Every row comes from one small tree of marks. The marks that hang from a mark follow it in brackets, in the order of their numbers. Every link used is in the known rows. Which tree was each row made from?
Known rows:
z382[z724[z22]]: [ 3.61 -2.26  2.35 -0.82 -0.52  1.80  1.68  0.78 -0.21  0.54  2.98  1.61
 -1.54  1.29 -1.17  0.95  0.41 -1.21 -0.72]
z724[z22 z382 z513[z633[z573]]]: [ 6.60 -4.24  4.49 -0.18  0.04  1.04  0.73  0.80  2.82  2.87 -1.69  1.99
  0.08  1.56  7.50  7.07  0.98  2.48 -0.53]
z923[z22[z724[z382 z513[z633]]] z223]: [-0.59  2.01  2.66  5.31  1.31  0.75  0.03  0.12 -1.46 -0.44  0.97  1.25
  0.00  0.86 -0.75  3.20 -4.55 -1.99  0.19]
z923[z22[z25 z724[z382 z513[z633]]] z223]: [-0.13  2.43  3.57  5.45  1.02  0.01  1.15 -2.02 -1.73 -1.42  2.27  1.47
 -0.48  2.27  0.23  3.13 -4.59 -1.34 -0.03]
z724[z22 z382 z513]: [ 6.17 -6.14  2.20 -0.32  0.31  1.89  0.17  1.01  2.26 -0.19 -2.33  2.29
 -0.38  1.72  7.52  6.51  2.24  4.06 -0.59]
z223[z724 z923]: [-0.09 -2.74 -1.23  0.24  3.88 -0.22 -4.41  0.50 -1.80  1.79 -0.25  0.57
 -2.59 -1.60  0.50 -2.37 -2.11  2.90 -2.21]
z25[z22]: [ 0.91 -0.47  2.42 -0.73  0.16  0.83 -1.23 -1.07  0.75 -1.04 -0.37  1.57
  0.07  0.79 -1.09  0.29  1.80  1.74  0.84]
z223[z923]: [-0.64 -2.43 -0.26 -0.06  2.36  1.42 -1.89  0.77  0.00 -0.68 -0.49  0.28
 -1.63 -1.76  0.30 -1.52 -1.12  0.31 -0.87]
z923[z22[z25] z223[z724[z382]]]: [-1.74  0.99  1.22  4.69  2.47 -1.03 -1.68 -3.53 -3.71 -0.44  0.40  0.44
 -0.51  1.63 -0.01  2.10 -4.94  1.36 -0.57]
z923[z22[z25 z724] z223]: [-2.28  3.34  2.21  4.88  1.31  0.02  0.92 -3.14 -3.24 -2.65  2.67  0.96
 -0.34  2.14 -2.22  0.73 -4.96 -2.35  0.29]
z25[z22[z724[z513[z633]]]]: [ 2.89  0.76  4.10  0.22 -0.30  0.67 -0.15  0.28  1.48 -0.26  1.62  2.79
 -0.60  1.49 -0.67  0.72  1.41  0.87  0.52]
z382[z724[z22[z25] z513[z633[z443 z573]]]]: [ 5.04 -2.17  4.59  0.00 -0.54  1.55  3.19  1.27  1.04  2.92  2.93  1.80
 -1.24  2.22  2.32  2.87  1.21 -0.31 -0.28]
z382[z724[z22 z513[z633]]]: [ 4.71 -2.57  3.81  0.12 -0.60  1.62  1.91  3.06  1.41  2.43  2.68  2.26
 -1.43  1.25  1.40  2.06  0.70 -0.93 -0.32]
z724[z382 z513[z633]]: [ 4.38 -1.85  2.81  1.15 -0.70 -0.06  0.42  2.26  3.05  2.50 -0.83  1.09
 -0.30  0.26  4.94  4.91  0.78  2.08 -0.60]
z513[z633[z443 z573] z724[z22[z25]]]: [ 4.65  2.62  5.90  1.23 -0.86  0.59  3.21 -1.71  2.38  5.02  1.59  1.26
 -0.02  1.31  3.52  2.42  1.42 -2.02 -0.20]
z724[z22[z25] z382 z513[z633[z443]]]: [ 7.71 -4.69  5.03  0.52 -0.84  2.15  2.58 -0.10  3.21  2.16 -0.47  2.58
 -0.59  2.41  8.76  6.94  2.76  5.46 -0.50]
z382[z724[z22[z25] z513[z633]]]: [ 5.03 -2.28  4.45  0.26 -0.75  1.08  2.72  1.53  1.17  1.82  3.60  2.42
 -1.83  2.24  2.07  2.00  0.65 -0.40 -0.43]
z223[z724[z22[z25] z382 z513] z923]: [ 4.61 -6.75  0.93  0.12  3.84  0.56 -3.52 -0.28 -0.48  1.04 -0.98  2.31
 -3.21  0.61  6.45  2.12 -0.62  6.19 -2.69]
z923[z22]: [-2.24 -0.44  0.74  3.86  1.10  0.29 -0.51  0.56 -1.08 -0.43  0.28  0.81
  2.53 -0.41 -0.87  0.31 -1.14 -0.87  0.26]

Which tree is each row?
[ 6.30  1.17  5.45  1.46 -1.62  0.36  1.46 -0.32  3.43  3.24  1.69  2.42
 -1.19  0.57  3.20  3.02  0.54 -1.65 -1.25] | z513[z633 z724[z22 z382]]
[ 4.46 -2.24  4.06 -0.17 -0.29  1.23  1.87  2.46  1.09  2.93  2.39  1.83
 -1.10  1.46  1.44  2.51  0.36 -1.66 -0.31] | z382[z724[z22 z513[z633[z573]]]]
[ 6.64  1.46  6.08  1.51 -1.85 -0.17  2.24 -1.84  3.23  2.60  2.59  2.61
 -1.56  1.57  3.88  2.97  0.51 -1.13 -1.29] | z513[z633 z724[z22[z25] z382]]
[ 4.70 -2.46  3.96 -0.05 -0.29  2.07  2.40  2.77  1.20  3.55  1.99  1.67
 -0.88  1.25  1.66  2.95  1.24 -0.79 -0.20] | z382[z724[z22 z513[z633[z443 z573]]]]
[ 5.52 -0.52  3.28  0.71 -0.77  0.17  1.35 -2.66  1.65 -0.86  1.05  2.11
 -1.48  2.21  3.84  3.09  1.54 -0.44 -1.38] | z513[z724[z22[z25] z382]]
[ 4.00  0.45  4.65 -0.19 -0.22  0.38 -0.12 -0.75  1.52  0.07  1.10  2.35
 -0.45  1.96 -0.05  2.79  1.19  0.95 -0.08] | z25[z22[z724[z382 z513[z633[z573]]]]]
[ 0.18  0.45  0.32  0.43  1.94 -0.24 -1.67 -2.85 -2.73  0.49 -0.45  0.23
 -2.60  1.61  1.07  0.91 -3.61  1.79 -0.17] | z923[z223[z724[z22[z25]]]]
[ 4.99  2.72  4.43  2.27 -1.99  0.85  2.33  0.74  3.52  4.62  1.25  1.01
 -0.71 -0.53  1.93  2.84  1.89 -0.86 -0.93] | z513[z633[z443] z724[z382]]
[ 1.92 -1.12  0.70  0.71  1.95 -0.10 -1.71 -2.08 -1.81  0.52 -1.45  0.58
 -2.74  1.96  3.41  3.38 -2.87  3.04 -0.47] | z923[z223[z724[z22[z25] z382 z513]]]
[ 5.48  1.58  4.38  1.21 -1.10 -0.69  3.65 -2.06  0.96  0.74  3.64  1.50
 -1.41  3.37  3.09  3.72  0.18  0.99 -1.38] | z22[z25 z724[z382 z513[z633[z443 z573]]]]
[ 6.89 -4.56  4.38 -0.03 -0.07  2.26  1.40  1.20  3.04  3.76 -2.28  1.73
  0.41  1.25  7.90  7.66  2.30  3.74 -0.38] | z724[z22 z382 z513[z633[z443 z573]]]
[ 1.34  0.93  3.92  4.53  0.46 -0.88  1.65 -1.26 -0.59 -0.25  2.97  1.88
  1.52  2.18  1.13  2.75 -1.76 -0.98 -0.79] | z923[z22[z25 z724[z382 z513[z633[z573]]]]]
[-2.25  0.54  0.32  4.54  2.79 -0.27 -2.77 -1.40 -3.47  0.46 -0.88  0.23
 -0.01  0.20 -0.98  2.19 -4.88  0.67 -0.43] | z923[z22 z223[z724[z382]]]
[ 4.38  1.82  2.77  0.47 -1.32 -0.93  2.87 -4.03 -0.51 -2.27  4.55  1.47
 -2.07  3.41  0.23  1.71 -0.66  0.53 -1.92] | z22[z25 z724[z382]]
[-1.85 -0.36  0.33  4.95  3.06 -0.28 -2.94 -0.11 -2.87  0.62 -1.55  0.53
  0.07  0.40  0.82  3.01 -4.32  1.17 -0.21] | z923[z22 z223[z724[z382 z513]]]
[ 5.67  1.23  4.13  1.54 -1.46 -0.30  3.67 -1.51  1.27  0.20  4.02  1.96
 -1.76  3.12  3.08  3.24  0.55  1.74 -1.32] | z22[z25 z724[z382 z513[z633[z443]]]]
[-0.49 -2.71  1.58  3.63  4.70 -1.12 -3.74  1.09 -1.49  3.18  0.25  1.52
 -0.69 -0.72  3.22 -0.66 -2.98  2.37 -1.67] | z223[z724[z513[z633[z573]]] z923[z22[z25]]]
[ 4.20  0.21  4.61 -0.11 -0.29  1.16  0.39 -0.46  1.65  0.70  0.74  2.22
 -0.23  1.72  0.19  3.23  2.11  1.74  0.07] | z25[z22[z724[z382 z513[z633[z443 z573]]]]]
[ 5.26 -2.54  4.38  0.27 -0.87  1.91  3.22  1.85  1.32  2.45  3.27  2.25
 -1.61  2.04  2.37  2.43  1.55  0.44 -0.30] | z382[z724[z22[z25] z513[z633[z443]]]]
[-0.90  2.71  2.59  4.81  1.10  0.12  0.96 -3.57 -2.87 -2.76  2.45  1.01
 -0.54  2.31 -1.66  2.36 -4.83 -1.59 -0.31] | z923[z22[z25 z724[z382]] z223]
[ 6.66 -5.73  3.05 -0.19  0.01  1.16  1.26 -1.14  1.95 -1.11 -1.05  2.51
 -0.85  3.16  8.43  6.43  2.20  4.69 -0.77] | z724[z22[z25] z382 z513]
[-0.54  1.71  2.60  5.15  1.37  0.08  0.84 -2.27 -2.27 -2.57  1.76  1.32
 -0.45  2.49  0.18  3.18 -4.24 -1.09 -0.01] | z923[z22[z25 z724[z382 z513]] z223]
[ 3.85 -4.36  2.36 -0.04  0.62  0.91  1.16 -0.19  1.24 -0.86 -0.47  2.39
 -0.40  2.72  7.22  3.08  1.82  3.07  0.46] | z724[z22[z25] z513]
[ 6.94 -4.76  4.18  0.25 -0.42  1.64  0.76  1.57  3.29  2.22 -1.26  2.61
 -0.41  1.26  7.48  6.40  1.50  3.55 -0.54] | z724[z22 z382 z513[z633]]
[ 0.57 -3.66  0.46  2.85  4.03 -0.40 -3.89 -1.27 -2.28  0.60  0.47  1.38
 -1.51 -0.55  1.49  0.11 -2.67  3.92 -2.91] | z223[z724[z382] z923[z22[z25]]]
